In the rows, 128 means zero.
Known rows, with every way that one mark hangs from another
labu{lenalak{vipaz}}: [141 138 120 116 133 116 112 106 139 128 133 123 137  98 136 146 129 176
 129  95 143 173 119 137 147 155 131 149 127 136 131 127 130 159 118 110
 130 118 155 113  97 136]
bimen{livegod{labu}}: [114 141 147 146 149 117 113 113 128 163 123 128 151 132 114 149 139 129
 118 132 132 115 112 135 110 115 129 129 125 112 156 133 142 159 137 134
 127 127 139 142 144 108]
fofen{vipaz}: [121 133 136 163 116  98 107 112 129 129 140 142 157 127 110 134 125 134
 123 130 135 137 109 126 137 127 124 122 124  93 134 141 141 111 166 136
 131 136 150 134 106 115]
ledo{rubagez{lenalak}}: [133 127 145 145 114  97 130 140 123 127 127 111 129 115 125  90 112 140
 117 170 116  92 117 132 143 135 107 144 116  76 129  89 122 136 113 120
 135 110 123 143 112 128]
fakivib{labu{lenalak livegod seler}}: [128  96 119 135 146 167 116 119 154 174 147 117 112 111 151 164 119 109
 134 122 152 130 142 137 112 140 177 126 133 111 124 132  97 143 127 124
 130 127 118 109 140 138]
fofen{vipaz{gumiz lenalak}}: [121 124 112 148  82 120  95 110 111 138 127 151 121 136 116 159 130 163
 120 103 147 147 106  95 133 108 116 122 119 117 135 140 126  95 175 165
 123 137 148 115  90 127]
fofen{vipaz{gumiz lenalak{rubagez}}}: [127 124 107 137  90 120  99 134 108 127 133 146 112 134 113 147 126 156
 115 102 136 114 104 112 136 100 120 121 115 120 131 145 135  93 180 167
 121 133 120 130  88 126]
seler{labu{lenalak{rubagez}}}: [141 119 107 126 153 107 102 125 139 146 137 121 135 136 138 126 162 171
 117 126 157 128 111 140 138  97 108 136 135 119 125 126 140 174 133 134
 126 110 122 148 113 145]
dozafi{rubagez}: [126 137 165 143 151 116 104 104 131 147 117 124 156 117 125  98 142 127
 141 145 111 191 109 127  82 151 136 128 117 106 118 109 127 112 128 133
 127 123 140 131 120 110]
vepopud{vipaz{fofen gumiz}}: [144 135 131 123 127  85  96 118  60 148 115 131 129 167 124 123 111 141
 150 147 145 161 116  76 121  94 112 123 130  81 132  88 123 102 143 131
 128 141 156 141  90 120]
vepopud{rubom vipaz}: [113 157 178 137 111  85 116 122  95 135 129 121 161 162 114 137 131 146
 137 130 152 160 113  68 101 122  95 139 128  73 150  96 140 156 137 139
 157 101 164 133 110 103]
bimen{livegod{labu{seler}}}: [120 124 145 142 146 127 137 116 135 161 127 119 137 129 115 163 136 101
 119 129 135 113 116 145 105 111 136 130 129 116 160 136 132 160 150 128
 131 130 121 131 154 106]
livegod{labu{fakivib{sudado} lenalak seler}}: [126 129 136 139 143 172 159 117 144 146 138 110 151 120 132 211 138  96
 129 127 172 132 117 159 114 161 147 137 127 152 159 139  94 156 157 123
 147 151 131 120 166 141]
dozafi{labu{fakivib lenalak{rubagez} livegod seler}}: [130 107 140 122 136 148 149 145 163 121 150 102 115 127 144 133  93  62
 128 136 119 104 138 187 111 143 166 112 116 124 141 146 114  85 153 109
 116 130  87 129 139 113]
rubagez{ledo lenalak}: [116 126 126 161 138 122 116 142 136 127 131 146 128 116 127  67 125 165
 120 185 104 115 141 127 128 149  72 150 124 110 139 118 111 131 118 120
 140 129 144 113 167 131]
fofen{vipaz{gumiz lenalak{labu{seler} rubagez}}}: [136 116 100 127  86 135 117 132 120  97 129 131 104 148 110 155 128 134
 110 103 135 116 100 106 141  64 131 124 127 132 140 157 139  99 187 165
 121 133 112 131 101 129]
vipaz{fofen gumiz lenalak{rubagez{dozafi}}}: [145 128 107 100 124  99 118 135  54 144 123 157  89 138 142 133 108 174
 139  92 126 108 121  81 139 125 143 115 121 154  93 100 121 115 128 155
 121 141 104 145 103 141]
lenalak{rubagez{dozafi ledo} vipaz}: [120 144 118 112 144 119 158 159 145 123 136 150 116 108 114  84 142 130
 136 103  96 104 155 161 139 166 107 134 134 170 105 144 150 155  91 115
 126 118 101 126 147 131]
rubagez{dozafi lenalak{labu}}: [119 140 135 133 132 105 159 125 143  90 104 149 143 134 111  90 136 159
 104 167 114 130 151  98 153 106 103 121 132 121 128 130 147 161  99 132
 129 106 160 130 144 134]
seler{labu{fakivib livegod}}: [116 116 130 134 151 150 120 126 139 152 125 132 146 161 154 135 169  69
 134 147 145 157 139 139 119  96 121  88 138 121  99 139 138  83 117 138
 124 134 138 125 112 132]
fofen{vipaz{lenalak}}: [124 133 123 161  94  97 109 113 118 129 143 145 145 131 113 163 128 156
 121  87 146 140  97 124 142 132 120 122 127 107 124 134 134 122 172 152
 131 133 142 122 112 125]
bimen{livegod{labu{fakivib lenalak{rubagez}}}}: [119 128 142 135 152 149 135 126 135 141 121 124 158 122 132 157 137 122
 104 117 131  87 117 153 113  99 143 124 117 120 168 144 146 153 156 120
 122 130 116 142 148 112]
livegod{labu{lenalak seler}}: [135 121 133 136 132 151 133 109 150 160 141 110 139 123 118 185 131 134
 123 129 164 138 105 153 118 161 130 156 130 126 154 128 105 177 148 119
 140 124 118 123 152 135]
fofen{vipaz{gumiz lenalak{labu rubagez{ledo}}}}: [125 126  97 141  88 137  95 132 120  97 128 147 114 145 109 129 130 162
 114 110 124 106 107 100 137  74 113 130 128 137 140 154 138 100 173 164
 118 137 126 134 122 134]
lenalak{rubagez{dozafi{labu} ledo} vipaz}: [119 149 127 113 136 101 156 161 152 135 144 143 116 121 106  67 126 130
 144 110  99 104 153 169 130 194 105 139 132 167 113 147 144 152  91 117
 121 109 102 130 160 127]
rubagez{dozafi{labu{livegod}} ledo}: [ 90 137 139 160 134 113 130 120 166 144 135 164 127 124 112  77 118 128
 147 144  99 110 177 143 102 184 109 118 128 146 120 133 109 141  93 116
 120 132 137 123 194 119]
fofen{vipaz{gumiz}}: [119 125 127 151 106 120  91 109 121 136 123 146 133 132 113 129 129 140
 124 144 135 144 118  97 126 104 122 124 116 103 144 147 133  85 169 151
 123 142 154 126  83 120]
labu{lenalak{rubagez{ledo} vipaz} livegod}: [134 120  96 112 141 165 104 151 156 105 145 124 109  91 141 113 121 134
 132 108 111 109 154 175 138 146 136 131 126 155 114 147 124 116 106  97
 123 135 101 118 126 129]
livegod{labu{fakivib seler}}: [121 126 158 138 138 170 164 124 139 163 134 118 151 149 125 182 139  59
 128 143 144 140 110 158 107 155 134 129 131 127 141 136 119 121 149 132
 135 132 114 120 151 126]
vipaz{gumiz lenalak{labu}}: [131 143 106 112 106 132  88 102 110 112 109 140 102 151 128 162 133 171
 119 107 128 165 103  76 131  70 124 131 130 150 128 122 127 116 133 175
 115 119 160 128  95 141]
ledo{rubagez{dozafi lenalak}}: [121 129 146 144 110  92 164 136 132 124 117 130 131 109 119  85 122 145
 116 156 114  82 146 126 146 142 107 132 117  91 121  93 125 164  99 116
 132 107 122 142 130 130]
ledo{rubagez{dozafi lenalak{vipaz{fofen gumiz}}}}: [136 120 135 115 101 101 162 143  98 137 107 127 114 113 127  75 119 148
 135 149 123 103 153  99 151 160 113 132 121 112 109  95 127 137  85 112
 130 119 123 127 109 138]
labu{lenalak{rubagez{dozafi} vipaz{gumiz}} livegod}: [130 119  98  89 129 166 120 142 149 112 121 136  94  94 136 124 129 136
 127 106 121 120 173 145 140 124 148 112 118 164 112 154 132 111  98 115
 113 128 110 119  89 129]
labu{fakivib lenalak livegod seler}: [129  91 126 126 141 196 161 120 160 104 133 116 122 104 169 181 119  50
 122 119 129 134 152 167 116 104 176 102 122 132 132 141 105  85 153  98
 129 153 108 100 124 121]
dozafi{rubagez{ledo lenalak}}: [119 119 151 157 141 137 111 130 138 139 113 131 146 110 126  46 142 150
 134 183  99 163 132 123  83 167  94 144 119 105 132 112 112 112 121 121
 133 129 137 111 170 116]
ledo{rubagez{dozafi{labu}}}: [116 143 159 146 111  71 150 116 142 144 129 124 136 122 112  97 109 131
 136 131 115  91 135 139 126 166 127 131 116 101 122  93 125 168 102 121
 122 106 123 155 136 122]
ledo{rubagez{dozafi lenalak{labu{livegod}}}}: [121 127 138 136 107 117 157 139 142  90 109 123 130 123 118  84 122 124
 113 165 106  81 155 120 149 109 120 118 124 102 115 107 133 144  88 116
 126 110 125 145 136 131]
livegod{labu{fakivib{sudado} seler}}: [117 140 150 140 148 161 164 129 134 154 140 115 149 139 122 199 140  57
 136 145 158 136 115 158 107 164 141 126 132 151 144 137 104 128 148 138
 147 150 128 127 162 132]

Rows
[121 123 116 116 117 180 137 149 137  97  99 135 120 139 136  68 143 132
 120 179 103 150 153  99 134 113  81 141 137 151 145 153 134  86 103 125
 127 131 159  93 147 143]	rubagez{ledo lenalak{labu{fakivib} vipaz{gumiz}}}
[119 137 100 120 149 158  85 125 132 176 141 120 110 101 142 171 132 141
 156 120 173 150 158 111 118 168 170 123 130 165 121 145  89 129  95 147
 136 150 170 112 123 155]	fakivib{labu{lenalak{vipaz{gumiz}} livegod} sudado}
[121 132 137 145 145 126 109 103 136 155 121 125 155 118 121 159 136 158
 110 119 143 113 114 135 115 113 134 138 122 115 168 134 134 180 143 124
 125 127 141 137 148 113]	bimen{livegod{labu{lenalak}}}
[123 108 117 132 151 186 159 126 152  96 142 111 120  91 163 202 119  49
 134 121 145 129 159 166 116 115 182  98 122 160 136 144  85  95 152 107
 143 176 125 107 139 128]	labu{fakivib{sudado} lenalak livegod seler}
[139 131 112 105 124 135 101 103 133 135 120 126 117 100 137 143 133 182
 130 107 143 178 126 115 137 138 128 150 121 144 140 132 125 139 118 121
 124 121 158 108  79 137]	labu{lenalak{vipaz{gumiz}}}
[160 128 116 116 126  93 125 111  72 108 137 124 121 153 143 169 102 143
 141  87 138 151  88  93 148 114 159 128 150 139  99  95 122 139 141 134
 134 143 127 137 136 139]	vipaz{fofen lenalak{labu{seler}}}
[142 136 138 119 103 107 140 144 129 100 118  98 131 128 118  86 123 134
 119 158 116 117 118 124 158 125 109 147 132 102 124 106 143 137  95 117
 131 103 132 138 108 134]	ledo{rubagez{lenalak{labu vipaz}}}
[121 111 143 139 143 160 155 111 143 148 120 115 150 120 137 180 140 100
 110 114 144 110 122 148 106 102 149 125 125 121 174 142 128 158 164 114
 129 139 120 120 158 112]	bimen{livegod{labu{fakivib lenalak seler}}}
[101 137 133 159 128 100 135 104 168 142 134 158 137 110 116  86 118 183
 137 124 115 113 163 136 110 187 105 142 123 143 143 126 107 191 109 110
 123 125 146 123 200 131]	rubagez{dozafi{labu{lenalak}} ledo}
[130 108 112 114 138 166 126 125 151 145 123 120 143 140 162 146 173  99
 133 115 164 174 147 145 132 115 125 103 141 141 107 148 136 106 111 118
 122 129 143 105 106 142]	seler{labu{fakivib lenalak{vipaz} livegod}}
[126 128 116 139 100 141 124 141 128  81 137 135 144 148 120 156 126 102
 111  96 125 107 107 137 147  81 143  98 130 123 117 158 154  80 172 150
 121 136 116 137 117 122]	fofen{vipaz{lenalak{labu{fakivib livegod} rubagez}}}
[138 125 135 120  98 114 130 146 117 135 115 108 107 116 126  84 122 139
 125 163 120 117 130 120 144 143 101 146 117  99 127 102 125 115 100 122
 129 109 127 124  88 133]	ledo{rubagez{lenalak{vipaz{gumiz}}}}
[140 106  90  96 137 151  93 140 142 146 127 117 104 136 144 122 166 138
 131 126 157 146 144 137 136 100 116 118 136 146 108 150 137 117 106 131
 117 119 119 123  87 143]	seler{labu{lenalak{rubagez vipaz{gumiz}} livegod}}
[147 135 125  94 133 108 101 121  75 157 120 133 111 134 139 119 119 140
 159 125 134 183 123  89 138 158 137 133 134 146 104 119 132  87 105 126
 125 141 150 119  74 133]	lenalak{vipaz{fofen gumiz}}
[140 142 117  84 139 127 114 155 116 133 128 126  94 125 122 109 133 124
 132 125 111 138 122 137 138 127 123 136 121 152 118 145 151  93 112 141
 118 113 111 133  64 128]	lenalak{rubagez vipaz{gumiz}}
[131 144 115 113 150 122 124 162 134 124 147 132 114 114 121  88 132 125
 137 115  98 115 128 168 136 160 106 148 133 156 113 141 146 127 107 116
 129 120 102 129 129 128]	lenalak{rubagez{ledo} vipaz}
[138 155 161 118  94  74 111 121  45 113 126 116 159 187 126 157 115 172
 145  93 164 163  93  29 123 112 115 134 146  91 129  77 140 161 139 144
 156 115 162 139 128 119]	vepopud{rubom vipaz{fofen lenalak{labu}}}
[132 142 112  86 122 163  94 122 137  98 107 121 106 147 123 124 137 101
 138 138 116 187 141 101 137  88 140 116 142 166 113 157 149  67  87 139
 112 126 162 118  76 129]	lenalak{labu{livegod} vipaz{gumiz}}
[137 122 152 136 126 108  96 110 134 164 130 107 150 114 129  54 114 175
 168 131 125 186 122 133  79 236 129 157 125 130 135 114 103 130 116  97
 122 133 136 112 180 118]	dozafi{labu{lenalak{vipaz{fofen}}} rubagez{ledo}}
[130 123 125 123 156 168 164 151 149  65 134 119 124 143 137 114 128  59
 116 141  84  83 122 157 123  63 141 129 139 149 139 149 145 114 150 122
 125 134  88 144 168 128]	lenalak{labu{fakivib seler} rubagez{ledo}}
[155 152 130  96 142  97 114 115  93 105 123 118 146 151 129 120 119 131
 150 118 127 184 107  97 159 133 150 134 156 147 101 124 158 121  96 117
 127 129 161 139 106 136]	lenalak{labu vipaz{fofen}}
[133 126 124 121 141 148 123 117 152  81 130 114 118 143 125 147 121  67
 125 146 110 146 128 132 129  71 159 114 144 135 120 140 132 104 126 127
 125 131 131 135 125 119]	lenalak{labu{livegod seler}}
[109 109 153 135 119 129 196 149 157 130 120 137 122 134 125  92 113  76
 122 174 117 116 180 143 121 166 120  96 120 118 129 141 116 100 115 119
 126 120 119 105 162 117]	rubagez{dozafi{labu{fakivib livegod seler}} lenalak}
[111 142 126 140 159 113 142 145 142 117 139 161 125 110 119  85 129 137
 124 127  87  72 148 154 126 134 111 129 122 143 117 127 137 161 114 125
 127 123  99 151 163 126]	lenalak{rubagez{dozafi ledo}}
[126 115 133 140 141 135 133 106 143 152 127 114 139 114 124 172 135 130
 112 116 146 110 117 145 111 108 142 140 127 119 172 138 126 183 156 117
 131 131 123 128 158 113]	bimen{livegod{labu{lenalak seler}}}
[139 133 100 122 126 129 133 142 133  85 145 127 103 138 124 144 126 133
 115  91 108 102 102 143 136  88 124 141 140 157 119 127 129 155 146 146
 129 121  95 137 160 138]	vipaz{lenalak{labu{seler} rubagez{ledo}}}
[126 136 144 131 145 168 134 131 137 145 133 121 162 133 132 167 134 123
 113 129 144 107 105 165 123 149 135 136 119 127 149 136 130 140 145 126
 129 123 109 143 141 136]	livegod{labu{fakivib lenalak{rubagez}}}
[137 126 143 123 107  86 172 146 104 131 118 124 130 111 125  79 116 144
 135 142 122 102 148 117 158 175 114 131 126 106 102  91 130 153  84 103
 134 116 121 131 122 135]	ledo{rubagez{dozafi lenalak{vipaz{fofen}}}}
[117 105 142 130 146 184 165 134 147 116 135 124 120 127 157 167 122   4
 132 138 112 139 151 165 108 107 166  87 126 130 113 142 117  52 145 115
 129 152 106 107 120 110]	labu{fakivib livegod seler}
[144 140 107 119 134  95 130 137  78  96 134 152 124 145 134 119 108 172
 137  82 110  91 116 102 151 120 139 124 145 162  89 103 134 161 117 131
 127 139 106 156 173 145]	vipaz{fofen lenalak{labu rubagez{dozafi ledo}}}
[152 128 106  99 128 101  91 138  45 144 130 141  86 142 147 136 100 171
 140 101 126 115  99  87 136 116 143 125 119 142  99  98 119  93 140 156
 122 142 103 146  88 141]	vipaz{fofen gumiz lenalak{rubagez}}
[129 121 140 135 105 109 182 134 144  94 113 115 124 122 115  94 124 123
 111 158 112  84 144 119 149 109 118 134 129 102 128 103 130 171 106 116
 132 107 114 140 144 132]	ledo{rubagez{dozafi lenalak{labu{seler}}}}
